Each row comes from the steps of one path. Every step used is in the known rows, and no mark comes twice. Write the path behind each row, first mark first.
In the rows, 128 means zero.
Known rows
bilino/pizez/kubat/mupar/bizif/vede: [122 157 112 135 123 203 118 122 125  89 135 156 112 158 121 152 113 122
 183 115 102 122  82 117 204 160 160]
bilino/pizez/sanobon/talut: [142 117 138 119 129 189 123 161 128 189 114 118 161 140 119 114 129 109
 153  71 100 186 177 118  72 158 143]
kubat/vede/sanobon/pizez/bilino: [139 120 191 166 130 179 127  43  88  87 141  82 149  68 117 135 178 144
  84 159 152 119 145 119  98 125 146]
revev/pizez/kubat/vede/sanobon/talut: [142 140 173 149 152 143 121 103 144 150 112  65 118  51 163 144 141 131
 150 113 181 160 182  92  59 167 147]
bilino/pizez/kubat/mupar: [ 92 200 142 116 147 163 149 150 100 107  83 113 111 132 112 132 100 166
 129 111 103 128 133 152 131 105  96]
pizez/sanobon: [135  92 104 111 139 116 120 178 144 167 110 135 158 136  98 104 116 148
 104 110 101 107 120 127  68 114 122]
revev/pizez/kubat/vede/sanobon: [139 159 147 137 163 107 126 113 142 114  98  69 138  45 143 156 122 171
 123 135 155 117 141  86  71 142 128]
bizif/pizez/kubat/vede: [108 117 120 148 175  84 125 114 105 106 108 117 118  43 147 132 144 132
 104 144 150 115 121 151 114 129 118]
bizif/vede/kubat/pizez/revev: [133  92 100 157 104 112 140 225 159 156 136 152 179 174 150 123  73  79
  41 109  61 117 113 131 143 122 135]
vede/kubat/pizez: [125 153 104 120 120  52 160 173 151 169 159 142 155 139 146 141  88 109
  64 118 113 120 101 153 160 115  91]
sanobon/pizez: [131 101 148  94  84 141 116 106  95 119 136 138 137 177 114  97 158 125
  86 132 130 126 150 157 116 102 114]
vede/kubat/mupar: [ 98 161 114 118 136 118 131 161 140 116 153 107  98 181 143 134 108 183
 109 106 118 108 127 159 141 137  81]
bilino/pizez/kubat/vede/sanobon/talut: [132 163 183 151 139 180 130  79 108 130 124  62 150  53 168 144 144 114
 145 108 166 190 193 111  87 173 145]
pizez/revev: [131  90  99 105 102 126 128 198 120 129  90 127 145 192 116  98  91 129
  89 122  84 129 142 146  78  64 102]
mupar/bizif: [147 125  79  80  95 107 135 108 127 122 149 148 115 178 107 136 126 121
 175 146 131 144  83 134 168  95 110]
bizif/vede/kubat: [128 106 128 112 128 125  98 163 169 122 167 129 154 140 159 136 112 125
  81 128  99 101 120 120 188 187 137]
vede/sanobon: [143 129 122 120 114 101 103 108 133 128 149 120 159 135 129 122 127 154
 115 137 160 139 152 117  96 118 119]
kubat/pizez/revev: [133 104  82 138  96  93 155 210 126 162 104 155 162 176 113 115  70  89
  61 113  91 134 117 160  82  46 103]
revev/pizez: [155 134 102  67 128  88 124 173 155 142  92 128 112 149 100 155 106 150
 141 125 108 111 138 115 101 105  99]
bilino/pizez/kubat/vede/sanobon: [131 184 158 146 152 146 136  91 102  96 106  69 165  53 150 153 128 158
 112 131 145 144 146 100 100 145 125]
mupar/bizif/vede/kubat: [139 109 109 110 112 127 113 137 164 113 184 147 139 166 159 139 126 115
 138 137  98 116  92 102 226 190 142]
kubat/pizez/sanobon/talut: [139  93 119 150 124 131 141 171 158 226 138 142 153 123 119 111 110  75
 115  79 130 159 137 145  63 128 147]
revev/pizez/kubat: [123 157 146  84 151  81 145 174 148 146  59 124 114  86 109 128 104 153
 119 143 106  93 140 107 113 105 108]
revev/pizez/kubat/vede: [127 155 139 112 166 106 150 150 139 111  63  75  96  50 127 164 106 157
 112 135 122  97 114 118  95 116 105]
sanobon/pizez/bilino: [127 115 184 115 115 170 134  84  94 111 123 131 130 107  90 115 161 124
  85 161 117 101 138 145 131  94 128]

Write each row's path
[105 124 189 108 116 132 139 112  94 119  97 137 138 112 117  80 149 119
  73 152 123 105 142 146 131 103 124]
sanobon/pizez/kubat
[147 111 143 147 125 161 101  79 131 136 159  74 131  90 163 140 144 120
 138 105 188 187 173 132  67 156 143]
kubat/vede/sanobon/talut
[129 123  43 137 129  84 105 107 112 115 175 181  87 205 124 128 159 133
 208 128 155 150 103 154 158 126 120]
kubat/mupar/bizif/pizez
[118 119 100 146 157  91 141  92 105  99 123 126 105  72 144 138 155 124
 157 151 157 125  91 133 150 133 126]
mupar/bizif/pizez/kubat/vede
[134 131 104 128 136 163 111 147 168 103 121 159  87 156 111 157 113 131
 189 124 112  96  75 101 177 154 163]
revev/pizez/kubat/mupar/bizif/vede
[131  74 137 120  73 149 127 164  87 124 103 133 156 218 113  74 143 113
  70 124  91 133 163 149  80  77 121]
sanobon/pizez/revev
[149 103 116 169 103 202  80  75 155 128 199 137 112 172 155 136 151 100
 200 103 179 178 149 114 128 187 188]
kubat/mupar/bizif/vede/sanobon/talut
[142 103  61 117 120  59 109 103 113 127 171 187 122 178 126 122 164 105
 192 147 151 150 107 134 162 129 123]
mupar/bizif/pizez
[165  82 133 150  96 179  77  72 155 143 193 143 144 146 155 131 156  77
 193 119 179 180 153  99 140 187 193]
mupar/bizif/vede/sanobon/talut
[120 159 146 141 143  94 176 147 139 160 143 132 150  70 119 154  99 105
  64 140  95 101 101 141 174 111 104]
vede/kubat/pizez/bilino
[119 119 110 137 128 176 112 122 148  97 145 165  92 144 121 136 115 121
 166 126 128 100  68 131 196 145 161]
pizez/kubat/mupar/bizif/vede
[139 113 100 138 150 107 131  82 105 121 149 174 119 111 102 137 168 114
 181 170 133 129 106 125 172 121 135]
mupar/bizif/pizez/bilino
[107 167 105 122 123 130 153 111 124 105 121 141  75 160 110 130 115 151
 179 132 134 116  76 144 164  99 114]
pizez/kubat/mupar/bizif
[146 144 142  97 155 123 142 141 148 138  80 118 108  85  79 166 112 153
 129 149  95  98 129 103 114  96 110]
revev/pizez/bilino
[109 125 173 128 131 141 143  96  87  93 101  84 117  71 135 117 147 130
  67 143 136 110 121 156 110 112 120]
sanobon/pizez/kubat/vede
[153  92 133 109 142 137 118 185 171 208 103 121 126 134 110 117 129 118
 163  81 118 151 175  99  43 153 147]
revev/pizez/sanobon/talut
[138 108 186 158  99 157 114  65 113 100 155 148 160 125 140  92 172 105
 126 162 149 116 131  87 166 165 189]
mupar/bizif/vede/sanobon/pizez/kubat
[111 145 106 172 163 110 139  99 119 108 176 155  98 138 131 141 165 147
 179 150 124 119 115 123 196 157 126]
vede/kubat/mupar/bizif/pizez/bilino
[104 175 131 110 157 116 145 173 146 127  72 115  71 128 105 141  95 183
 138 115 119  94 128 135 102 105 100]
revev/pizez/kubat/mupar
[108 179 158  88 139 140 153 149  96 124  75 123 153  91 116 127 108 140
 113 138  97 132 144 127 145 104 105]
bilino/pizez/kubat
[ 90 148 166 133 122 156 138 115  95 106 108 126  93 151 114  94 137 154
  90 128 135  98 137 170 119 105 113]
sanobon/pizez/kubat/mupar
[104 121 127 125 164  56 119 136 110 135 104 168 134  84 131  95 140 125
 112 157 142 111 147 140 136 122 117]
bizif/pizez/kubat
[117 163  86 116 110 112 146 125 140 107 174 122  87 213 136 142 123 161
 181 119 126 132  91 136 186 139  94]
vede/kubat/mupar/bizif
[147 112 147 130 110 141  99  95 137 159 161 113 142 129 151 116 141 111
 143 119 180 182 190 128  80 144 139]
vede/sanobon/talut
[116 108 137 151 103 194 110  97 126  86 156 163  97 175 122 117 147 109
 153 130 125 103  84 130 193 153 179]
sanobon/pizez/kubat/mupar/bizif/vede
[125 123  99 140 107  77 168 228 139 167 119 135 173 184 147 116  75 103
  44 109  70 129 131 143 116  88  99]
vede/kubat/pizez/revev
[134 132 112 180 155  82 123  67 113  97 155 116 139  70 160 137 165 138
 164 152 189 142 116  97 126 156 147]
mupar/bizif/pizez/kubat/vede/sanobon
